In the rows, 128 means zero.
Known rows, with every step that occurs
palod > liba > giku > pofuz > kimo > gepur: [103 148 113 181 148 110 137 149 142 109 109 106 164 131 169 161 128 121
 153 121 175 111 166 113 168 162  83 132 153 139 128 154  97  72 109 142]
giku > liba > tovod > pofuz > kimo > gepur: [138 145 140 144 113  85 118 172 143 105 123  88 149 152 155 150 133 147
 153 129 176 131 149 142 131 163  80 126 181 130 131 138 134  96 131 133]
palod > liba > giku > pofuz > kimo: [ 71  98 136 194 145 121 137 132 145 100  80 119 170 132 148 122 109  95
 167 108 124  78 140 105 157  91  78 114 123 108  96 167 146  91 138  95]
fofa > gepur > giku > liba: [ 84 133 157  92 120 165 145 124 111 105 130 138  73  84  97 145 160 144
  90 183 177  83  99 124 157  65 159 106  95 139 153 121 167 145 145 158]
giku > liba > tovod: [131  99 138 109  64 137 161  76 117 118 127  81  94 137 155  91 123 139
 117 118  72 117  27 110 121 115 113  90 118 129 109  85 151 150 150 146]
vuki > fofa > gepur > kimo: [159 196  94 117 130 100 162  79 158 170 170 106  85 113  88  83 153 149
  87 178 105  59 171 116 109  55 146 175 100  95 139  81 134  41  60  82]
tovod > vuki: [154 128  93 113 106 146 115 138  92 165 140 161 175 117 106 158 123 111
 125 115  76 152 137 155 112 172 178 168 101 110 130 123 133 189 160 152]
gepur > kimo > pofuz: [119 124 106 139 123 116  90  82  91 194  90 140  73 136 110 157 109 135
 148 108  91  74 106 114  78 117 156 191 122 140 153 109  69 116  94 120]
giku > pofuz > kimo > gepur > tovod > vuki: [154 116 117 125 155 138  94 198 122 125 148 169 204 126 119 184 115  91
 153 134 129 166 152 163 115 161 139 103  75 103 152 168  77 199 135 173]
liba > tovod > pofuz: [162 140 139  96  87 109  94 101 120 136 105 113 103 169 150  86 108 145
 126  84  71 172  88 123 101 148 114 124 169 120  86 101 166 157 162 102]
palod > liba > tovod > vuki > fofa > gepur: [189 181 135  89 123 147 173  67 162 137 198  83 117 138  85  80 136 148
  97 141  83 111 187 105 163 130 173 182 145 131 127 112 158 120  88 136]
liba > tovod: [143 106 124 128  68 135 142  74 123 141 105  99 104 154 158  67 117 133
 110 101  44 136  50  98 105 149 125 114 148 139  98  77 142 137 142 127]
liba > giku: [105 155 101 183  96 138 160  58 108 128  74 147 154 104 143 130 151 126
 115 118  58 165 121 106 154  88 149 124 131 120 102  96 138  98 132 158]
pofuz > kimo > gepur > tovod > vuki: [163 125 124 127 143 126 106 187 122 136 151 164 202 131 106 183 125  97
 155 142 122 170 164 171 103 163 147 116  89 107 170 156  92 196 132 178]
pofuz > kimo > gepur > giku: [ 83 133 141 137 166 135 129 173 118 120  71 179  99 113 121 150 151 125
 107 168 196 126 154 125 153 141 144  88 155 176 157 141 127 108 140 128]
palod > liba: [102 161 141 129 120 137 164  53 122 180 132  94  92 146 129 119 126 119
 145 110 115  89 122  94 129 147 130 159 116 156 175 115 153 123 123 124]
vuki > tovod > pofuz > kimo: [127  96 176 172 133  94 109 176 149 133 114 116 151 176 133  98 111 126
 153 103 150 129 146 134 107 109  95 135 172  76 128 139 187 122 170  68]
tovod > pofuz > kimo > gepur: [136 158 128 159 122  89  98 183 143 125 113 106 160 149 148 155 133 142
 148 128 187 137 179 144 123 174  92 150 188 133 136 142 134  83 129 124]
palod > liba > tovod > vuki: [166 123 110  87 114 135 163  84 105 163 147 124 147 149 120 127 111 112
 152  95  33 149 114 131 122 196 155 137 110 129 132 119 123 203 151 152]
pofuz > kimo > gepur > giku > liba > palod: [ 49  80 160 155 102 182 160 110 116 138 111 102  79  75 107 178 149 170
 110 197 154 137 116 143 109 117 150 133 102 152 107 132 145 150 116 183]
giku > liba > tovod > vuki: [162 107 110  82  89 140 151 113  96 137 153 127 152 125 122 139 119 121
 137 114  51 153  85 148 124 159 157 120  96 110 114 111 128 211 163 164]
gepur > tovod > vuki > palod: [131  59 108  96 156 127 142 118 130 130 197 152 159 100  73 151 110 135
 150 163 118 169 134 139  79 136 143 165  98 127 173 115  79 176  96 123]
liba > tovod > vuki: [172 111 100  97  95 140 137 113 100 152 137 139 162 138 122 123 113 115
 132 100  32 165 102 141 112 182 163 136 116 116 110 109 123 202 159 153]
kimo > gepur > tovod > pofuz: [158 171 151 115 131 111  62 159 132 129 127 146 131 158 139 145 124 132
 132 123 156 196 133 147  93 131 114 103 136 119 149 137 126 158 135 137]
vuki > fofa > gepur > giku > pofuz > kimo: [ 82  90 154 158 165 142 115 180 159  88  98 137 133 124 117 100 111 105
 125 142 169  62 157 109 165  81 108 108 131 124  89 170 159  95 131  74]
vuki > kimo: [149 151  75 158  81 107 148  87 106 160 159 133  94 120 106  79 166 102
  93 114 132  99 140 134  91  82 162 171 120 126 153 142 137  73 124  88]
giku > pofuz: [ 94 106  93 143 120 177  81 143 114 119 104 137 133 110 171 118  98 107
  96  92 132 103  69  99 144 116 122 124  87 121  77 130 111 135 145 114]
vuki > fofa: [145 159 141 128 106 149 152  98 142 136 163 100 100 127 123  80 128 133
  90 138 120 129 135 107 162  83 167 136 127 135 104  86 179  79 104  89]
fofa > gepur > tovod > vuki > giku: [184 138 130  94 188 159 158 143  97 172 156 131 159 113 112 168 168 117
 132 126  98 201 174 169 166  86 164 136 119 121 131 171  79 161 106 116]
giku > pofuz > kimo: [ 81  77 131 186 129 132  95 179 145 109  92 119 163 133 143 112 100  97
 149 111 149  63 121 119 127 103  85 130 124 105  93 163 154 105 149  81]
kimo > pofuz: [112 104 131 148 104 155  72  94  84 174  81 133  97 141 120 159 104 131
 141  83 100 102  96 107  99 152 167 201 153 163 136 122  95 153 125 150]
giku > pofuz > kimo > gepur > fofa: [119 161 100 144 166  99 111 163 176  85 135 171 152 104 171 110 129 141
 131  97 176  80 143 152 147 162  87  95 117 101 105 112 114  44 104 152]
giku > liba: [ 97 122 137 119  76 151 136 115 107 126 144  98 106  99 129 150 142 136
 117 145 150  92  70 131 130  75 132 128  87 114 140 106 168 138 153 149]
palod > liba > tovod > pofuz > kimo > gepur: [139 158 138 145 129  80 125 150 150 125 121  88 144 170 154 140 127 139
 162 117 166 134 169 129 130 189  78 139 192 145 142 143 129  90 121 126]

Rows
[127 171 107 145 154  87 121 151 176  99 138 166 150 110 162 109 141 149
 137 107 172  85 154 159 136 165  95 107 130 106 121 103 131  40 103 156] => pofuz > kimo > gepur > fofa
[128  68  90  92 140 123 151 106 121 136 190 138 152  95  79 147 113 149
 143 153 111 154 139 133  96 154 147 202 120 132 150 104  97 157 107 111] => tovod > vuki > palod
[139 191  90 125 146 104 119 129 161 111 146 175 132  99 169 112 144 156
 111 101 161 106 132 152 137 171 118 109 116 114 123  82 115  53 102 174] => kimo > gepur > fofa
[ 72 121 159 115 134 138 147 160 111  95 118 135  90  91 119 173 154 136
 118 181 208  93 106 135 164  85 130  76 104 147 161 131 150 124 149 153] => pofuz > kimo > gepur > giku > liba
[189 153  81 129 112 110 144 114 112 149 198 161 135 121  71 106 167  87
 107 132 117 130 178 161  82  93 181 162  88 106 179 176 105 136 118 128] => fofa > gepur > tovod > vuki > kimo
[166 182 136 119 104 159 142  87 164 134 177  84 113 124  92  74 148 153
  72 153 123  99 179 102 153 100 171 190 152 130 117 100 175  82  87 122] => vuki > fofa > gepur
[ 91 123  91 126 169 164 101 162 104 100 102 181  90  94 158 129 127 104
  77 120 190 115 105 104 171 115 141  83  98 157 105 161  73 117 137 114] => vuki > kimo > gepur > giku > pofuz
[130 120 179 159 131  95  79 179 166 118 106 120 162 161 102 114 120 115
 165 138 150 114 175 148  86  94  86 131 156  91 136 169 185 127 140  94] => fofa > gepur > tovod > pofuz > kimo
[112  96 149  93  94 145 168  87 110 108 106 114  67 126 143  94 130 136
 105 136  90 123  32 106 137 106 131  60 115 148 116  92 149 157 154 143] => gepur > giku > liba > tovod
[119 111 179 163 131  93  78 184 155 121  98 129 162 164 113 120 114 109
 173 130 148 120 156 151  84  95  81 114 147  96 137 163 180 130 149  85] => gepur > tovod > pofuz > kimo
[169 156 127  99 120 148 155 112 129 140 184 123 136 122 106 112 122 126
 105 139  98 150 162 132 166 110 188 142 111 121 104 103 162 125 118 104] => tovod > vuki > fofa
[129 128 160 172 141 121  97 183 155 123 126 134 164 146 132 149 134 105
 142 160 175 149 136 141  91 121 102  88 112 126 188 146 101 128 105 163] => pofuz > kimo > gepur > tovod
[ 69  84 144 154  62 196 151  76 110 160 131  76  87  79 114 161 141 171
 102 172 108 141  87 137  86 112 156 166  85 134  96 103 157 160 116 189] => giku > liba > palod
[101 132 153 119 164 118 124 166 122 108  68 172  89 128 129 134 139 132
 115 154 173 144 146 126 151 145 128  73 171 171 139 140 130 123 147 122] => liba > tovod > pofuz > kimo > gepur > giku
[146 147 129 152 118  84 110 171 146 118 113  97 154 161 156 140 128 142
 152 120 163 141 160 137 123 181  84 138 196 137 126 135 130  88 129 127] => liba > tovod > pofuz > kimo > gepur
[170 179 138 118 126 100  72 151 131 130 143 146 121 157 131 134 137 122
 127 120 160 191 147 153  87 119 117 107 133 116 156 151 122 143 130 124] => vuki > kimo > gepur > tovod > pofuz
[132 141 105 133 129 121  94  77 105 189 103 130  75 131  92 147 120 146
 138 118  95  58 132 109  83 118 162 216 135 139 155 116  71 114  82 129] => fofa > gepur > kimo > pofuz
[112 130 109 177 132 116 104 191 143 108 113 111 167 131 166 156 124 121
 137 126 191 107 150 125 144 168  89 142 155 136 123 147 103  82 118 134] => giku > pofuz > kimo > gepur
[185 182 125 100 116 159 144 100 155 133 192 102 135 119  77  93 146 149
  83 151 104 115 198 120 156 119 188 194 140 119 120 113 160 115  94 132] => tovod > vuki > fofa > gepur
[148 139 157 140 124 158  94 128 159 134 143 135 136 134  99 111 143 113
 101 161 128 132 128 125  84  92 142 123  96 115 179 131 125 156 101 168] => fofa > gepur > tovod
[141  55  94  82 132 115 167  88 125 128 188 125 145 110  88 122 105 151
 146 142  80 165 115 125  94 162 138 180 132 135 137  93  90 165 108 112] => liba > tovod > vuki > palod
[108  96 180 130 125  91 118 158 141 102  86 115 124 158 122 106 114 126
 166 128 135 109 127 139 118 101  82  94 164 112 105 152 195 130 169  79] => gepur > giku > liba > tovod > pofuz > kimo
[150 145 156  69 105 121 112 105 123 109 116 116  78 149 130 100 124 157
 115 117 106 153  94 123 128 117 119 100 155 124 101 119 171 169 164 120] => fofa > gepur > giku > liba > tovod > pofuz
[128  92 139 101 113 117 194  24 137 146 149  71  80 158 137  72 105 142
 147 111  59 122  72  77 112 160 100 137 144 166 141  84 120 132 108 111] => vuki > palod > liba > tovod
[ 63  73 145 169 156 139 101 187 139  99  67 154 141 123 133 117 106  95
 137 129 166  68 126 117 143  95  99  99 123 123  97 169 151 113 156  81] => gepur > giku > pofuz > kimo
[125 112 171 147 118  81 124 131 155 129  97  92 137 181 129  93 106 122
 182 103 109 103 144 127 104 130  72 129 177 114 114 151 195 119 153  71] => palod > liba > tovod > pofuz > kimo
[ 87 113  86 135 164 155 155  73 112 102 122 145 152  97 155 147 102 109
 139  94  93 137 110  86 184 113 121 117  80 123  86 142  76 138 120 135] => tovod > vuki > palod > liba > giku > pofuz
[134 131 105 154 164 117 123 199 127 118 128 110 181 125 159 177 134 120
 146 120 182 136 175 147 168 165  99 139 154 133 115 173  79  94 119 124] => tovod > vuki > giku > pofuz > kimo > gepur
[144 147 150  73 108 110 111 121 115 108 111 120  84 150 151 121 122 155
 121 113 121 170  87 130 133 135 110  83 159 135 104 115 152 162 163 125] => kimo > gepur > giku > liba > tovod > pofuz
[157 153 152  89 103 105 118  73 125 146 112  99  89 180 150  88 107 142
 143  80  75 158  98 111 111 154 105 123 162 132 107 112 166 157 154 100] => palod > liba > tovod > pofuz
[143  70 109  90 159 127 141 114 140 126 207 142 161  99  60 144 119 143
 142 172 120 162 153 135  84 138 146 185 107 126 175 120  81 172  87 133] => fofa > gepur > tovod > vuki > palod
[184 120 114  89 159 147 182 117  81 173 138 113 142 121 141 147 154 125
 137  93  55 199 135 159 175 117 154 132 143 134  91 145  89 153 129  97] => liba > tovod > vuki > giku
[ 70 117 157  97 118 162 147 128  97 109 114 146  71  86 112 157 148 132
 104 172 174  97  75 128 154  63 152  82  81 142 151 115 163 151 162 143] => gepur > giku > liba
[102 143 108 143 148 118 214   9 117 133 128 130 145 105 114 151 138 131
 164 128  60 168 158  95 160 114 138 148 118 138 141 112 111 117 102 149] => tovod > vuki > palod > liba > giku
[ 94 153 127 120 159 154 126 152 104 130  81 187  80 103 126 150 154 133
  82 166 182 143 132 118 157 148 165  93 142 184 156 117 113 118 137 147] => kimo > gepur > giku
[122 117 151 172 150 130  86 192 156 106 123 135 164 143 145 151 123 100
 140 149 184 146 123 134 103 118  92  76  97 123 168 158  83 134 106 159] => giku > pofuz > kimo > gepur > tovod
[177 189  65 113 146  80 152 111 155 106 179 182 128 106 152  90 154 141
 116  88 132 113 144 165 130 174 130 107 114 108 124 107  94  61  99 165] => liba > tovod > vuki > kimo > gepur > fofa
[138 103 103 109 191 180 112 167  94 130 133 145 156 103 166 160 119  95
 123  90 121 163 107 136 183  88 130  97  77 115  74 177  56 168 129 103] => gepur > tovod > vuki > giku > pofuz
[146 148 141 169 137  94 112 188 145 126 131 108 156 162 159 143 133 144
 139 118 190 153 168 135 128 169 101 141 187 116 150 131 125  90 137 124] => vuki > tovod > pofuz > kimo > gepur
[109  95 157 107 106 127 170 111 123  96 107 105  83 131 147 108 131 137
 124 142 117 115  58 113 143 122 108  56 132 149 122 111 141 139 149 143] => pofuz > kimo > gepur > giku > liba > tovod
[ 78 120 102 122 170 177  93 172 106  98  84 178 100  98 167 142 113 111
  83 123 183 122  90 100 176 129 136  77 100 159  96 144  81 134 142 127] => kimo > gepur > giku > pofuz
